Each row was made from one small tree. The marks that hang from a mark follow it in brackets, in alphabetical order. Every link used is in the known rows. Write each row's tree.
Known rows
seketi[pepokeg]: .06,.09,.22,-.09,-.02,.07,-.05,-.01,.07,.06,.02,-.15,.01,-.07,.06,.11,-.02,.03,.11,-.01,.05
soreg[kegoz[nari[zuku[funa seketi]]]]: .00,-.11,.05,-.09,.22,-.19,.18,-.05,.01,.13,.00,-.04,-.24,-.14,.26,.12,-.09,.05,-.05,-.09,-.15
seketi[pepokeg[boli] zuku[funa[nari]]]: .11,.02,.53,-.25,.30,.04,.03,.09,-.27,.17,-.03,-.45,-.25,-.25,.08,.15,-.04,-.15,.35,-.09,-.01
zuku[funa]: .07,.05,.03,.05,.13,.06,.16,.05,-.13,.08,-.19,-.20,-.06,.05,-.08,-.14,-.17,.07,-.08,-.03,-.04
seketi[pepokeg[boli] zuku[nari[funa]]]: .08,.00,.52,-.20,.17,.25,-.12,.05,-.14,.05,.22,-.24,-.24,-.44,.07,.10,.11,-.15,.35,-.06,-.08
soreg[kegoz[nari[zuku[funa]]]]: .10,-.17,-.04,-.12,.23,-.21,.21,-.08,.03,.24,-.04,-.05,-.21,-.15,.20,.14,-.01,.04,-.09,-.09,-.28
kegoz[nari[zuku[funa seketi[pepokeg[boli]]]] soreg]: .10,.04,.31,-.18,.16,-.10,.23,.03,-.37,.03,.01,-.34,.03,-.31,.38,.02,-.14,.28,.27,-.23,-.14
lemutok[boli]: -.03,-.09,.17,-.02,.02,-.13,-.06,-.17,.12,.00,.03,-.04,.19,-.16,.02,-.11,.15,.04,.16,.04,-.04
seketi[pepokeg zuku[nari]]: -.05,.12,.41,-.05,.12,.12,-.23,-.04,-.02,.03,.15,-.17,-.08,-.22,.08,.12,-.03,-.18,.27,.08,.05
nari[zuku]: .12,-.06,-.22,-.01,-.01,-.13,-.04,-.24,.07,.07,.12,-.02,-.19,.02,.03,.02,.15,.02,-.01,-.20,.02
pepokeg[boli seketi[zuku[nari]]]: -.12,.01,.44,-.26,.21,.23,-.07,.35,-.29,-.20,.09,-.13,-.27,-.37,.18,.10,.19,-.38,.23,-.14,-.14
kegoz[nari[zuku] soreg]: .06,-.11,-.07,-.03,.04,-.28,.09,-.15,-.19,.13,.13,-.02,.14,-.15,.33,.08,-.03,.26,.16,-.15,-.21
pepokeg[seketi[zuku[funa]]]: -.04,.00,.17,.00,.17,.08,-.11,.09,-.30,.04,.03,-.22,-.29,-.07,.05,.06,-.02,-.23,.01,-.20,-.03
kegoz[soreg]: .11,.03,.05,.00,-.04,-.10,.08,.00,-.25,.07,.00,-.06,.17,-.04,.20,.02,-.05,.22,.13,-.04,-.12
zuku[funa nari seketi[pepokeg]]: -.11,.33,.50,.07,.19,.25,.18,.26,-.09,-.06,-.26,-.30,-.12,-.06,.12,-.15,-.40,.05,.18,.03,.13
pepokeg[boli seketi[zuku[funa]]]: .03,-.04,.32,-.26,.23,.19,-.01,.23,-.41,-.09,.04,-.30,-.33,-.28,.06,.06,.14,-.29,.10,-.23,-.14
pepokeg[seketi]: -.09,.03,.12,-.04,.02,.09,.00,.22,-.10,-.04,-.04,-.02,-.15,-.02,.17,.07,.04,-.13,.02,-.18,-.02
funa[nari zuku[seketi[pepokeg]]]: -.15,.34,.40,.07,.12,-.22,.01,-.03,.07,.24,.04,-.06,-.23,.02,.27,.15,-.23,-.05,.28,-.05,.31
kegoz[nari[funa[zuku[seketi]]] soreg]: -.09,.04,.17,.17,.04,-.26,.09,-.11,-.25,.23,.24,.04,.05,-.20,.33,-.01,-.24,.29,.17,-.13,-.11
soreg[kegoz]: .08,-.07,.05,-.15,.06,-.07,.08,.00,.08,.12,-.01,.06,-.13,-.08,.15,.19,.09,-.02,-.05,.05,-.17
seketi[pepokeg[boli] zuku[funa nari]]: .08,.13,.56,-.24,.30,.25,-.01,.13,-.25,-.03,-.01,-.41,-.19,-.37,.01,.01,-.07,-.18,.28,.01,-.08

Which tree is each row?
.11,-.04,.37,-.32,.09,.09,-.25,-.07,-.13,-.06,.28,-.28,-.11,-.36,.03,.24,.19,-.20,.24,-.03,-.01 | seketi[pepokeg[boli] zuku]
-.04,.11,.20,.01,.09,-.15,.06,-.04,.06,.18,.00,-.14,-.28,.05,.30,.14,-.06,.03,.28,-.21,.25 | funa[nari[zuku[seketi[pepokeg]]]]
.04,.16,.31,-.03,.03,.03,-.01,-.12,.00,.11,.27,-.11,-.31,-.24,.10,.05,.01,.03,.15,-.22,.12 | nari[funa[zuku[seketi[pepokeg[boli]]]]]
-.09,.31,.26,.04,.00,-.12,-.14,-.20,.10,.02,.24,-.05,-.14,-.05,.14,.12,-.13,-.05,.10,-.05,.25 | funa[zuku[seketi[pepokeg]]]
.10,-.18,.27,-.29,.14,-.06,.13,-.02,.05,.20,.22,-.07,-.34,-.41,.34,.27,.15,.06,.14,-.21,-.20 | soreg[kegoz[nari[funa zuku[seketi[pepokeg[boli]]]]]]
-.05,-.06,.04,.02,.03,-.27,.06,-.11,-.22,.03,.15,-.03,.11,-.14,.40,.04,-.10,.26,.19,-.16,-.08 | kegoz[nari[zuku[seketi]] soreg]
.12,-.19,-.10,.07,.02,-.21,.14,-.18,-.21,.30,.19,-.02,.01,-.18,.30,.01,-.01,.36,.14,-.29,-.27 | kegoz[nari[funa zuku] soreg]
-.05,-.05,.42,-.17,.20,.27,-.03,.32,-.30,-.06,.14,-.13,-.39,-.38,.17,.05,.19,-.30,.24,-.23,-.17 | pepokeg[boli seketi[zuku[nari[funa]]]]
.02,.00,.06,.06,.13,-.22,.19,-.06,-.33,.08,.00,-.19,.06,-.09,.32,-.06,-.24,.32,.13,-.20,-.12 | kegoz[nari[zuku[funa seketi]] soreg]
-.12,.30,.50,-.10,.18,-.16,.08,.05,-.01,.12,.05,-.12,-.25,-.14,.29,.15,-.11,-.10,.34,-.08,.23 | funa[nari zuku[seketi[pepokeg[boli]]]]
.02,.07,.52,-.27,.17,.21,-.14,.09,-.13,-.10,.16,-.23,-.12,-.40,.09,.15,.10,-.24,.34,.05,-.06 | seketi[pepokeg[boli] zuku[nari]]
.11,.01,.05,.08,-.07,.02,-.05,-.27,.08,.17,.27,-.14,-.37,-.07,.14,.04,.06,.13,.11,-.35,.18 | nari[funa zuku[seketi[pepokeg]]]
-.03,.12,.42,-.23,.02,.16,-.02,.14,-.06,-.21,.07,-.21,-.05,-.23,.15,.09,.02,-.03,.20,-.05,.13 | zuku[seketi[pepokeg[boli]]]
-.20,.26,.23,.15,.14,-.28,.05,-.01,.02,.19,.02,.05,-.23,.06,.23,.03,-.19,-.07,.20,-.05,.25 | funa[nari zuku[seketi]]
-.13,.25,.59,-.18,.13,.26,.08,.33,-.05,-.25,-.08,-.17,-.08,-.27,.23,-.01,-.11,-.07,.31,.05,.08 | zuku[nari seketi[pepokeg[boli]]]
-.02,.19,.58,-.15,.25,.11,.28,.33,-.21,.03,-.29,-.43,-.22,-.11,.19,.00,-.25,.02,.30,-.11,.13 | zuku[funa[nari] seketi[pepokeg[boli]]]
-.06,-.09,.11,.06,.03,-.06,-.02,-.16,.06,.17,.23,-.09,-.19,-.18,.20,.06,-.05,.13,.13,-.26,.05 | kegoz[nari[funa zuku[seketi[pepokeg]]]]
.00,-.02,.42,-.23,.18,-.11,.10,.00,.07,.20,.24,.00,-.27,-.43,.33,.26,.01,.00,.13,-.08,-.17 | soreg[kegoz[nari[funa[zuku[seketi[pepokeg[boli]]]]]]]
.01,.00,.09,.14,.05,-.26,.11,-.15,-.22,.33,.20,.04,.06,-.19,.27,-.01,-.18,.30,.13,-.13,-.23 | kegoz[nari[funa[zuku]] soreg]
-.06,.30,.63,-.13,.25,.33,.24,.39,-.17,-.18,-.27,-.36,-.15,-.23,.13,-.14,-.28,-.01,.26,.01,.05 | zuku[funa nari seketi[pepokeg[boli]]]
-.12,.09,.32,.05,.26,.18,-.03,.24,-.29,.00,-.08,-.20,-.29,-.10,.10,-.04,-.10,-.27,.11,-.13,-.08 | pepokeg[seketi[zuku[funa nari]]]
-.10,-.06,.18,.02,.15,-.22,.08,-.08,.10,.25,.20,.16,-.23,-.22,.27,.17,-.07,.02,-.02,-.03,-.14 | soreg[kegoz[nari[funa[zuku[seketi]]]]]
-.05,.05,.45,-.20,.33,.26,.06,.38,-.40,-.15,-.08,-.28,-.32,-.32,.11,-.02,.06,-.32,.19,-.18,-.17 | pepokeg[boli seketi[zuku[funa nari]]]
-.12,.15,.27,.13,.23,-.03,.25,.24,-.18,.10,-.31,-.22,-.19,.12,.13,-.13,-.35,.05,.15,-.07,.17 | zuku[funa[nari] seketi]
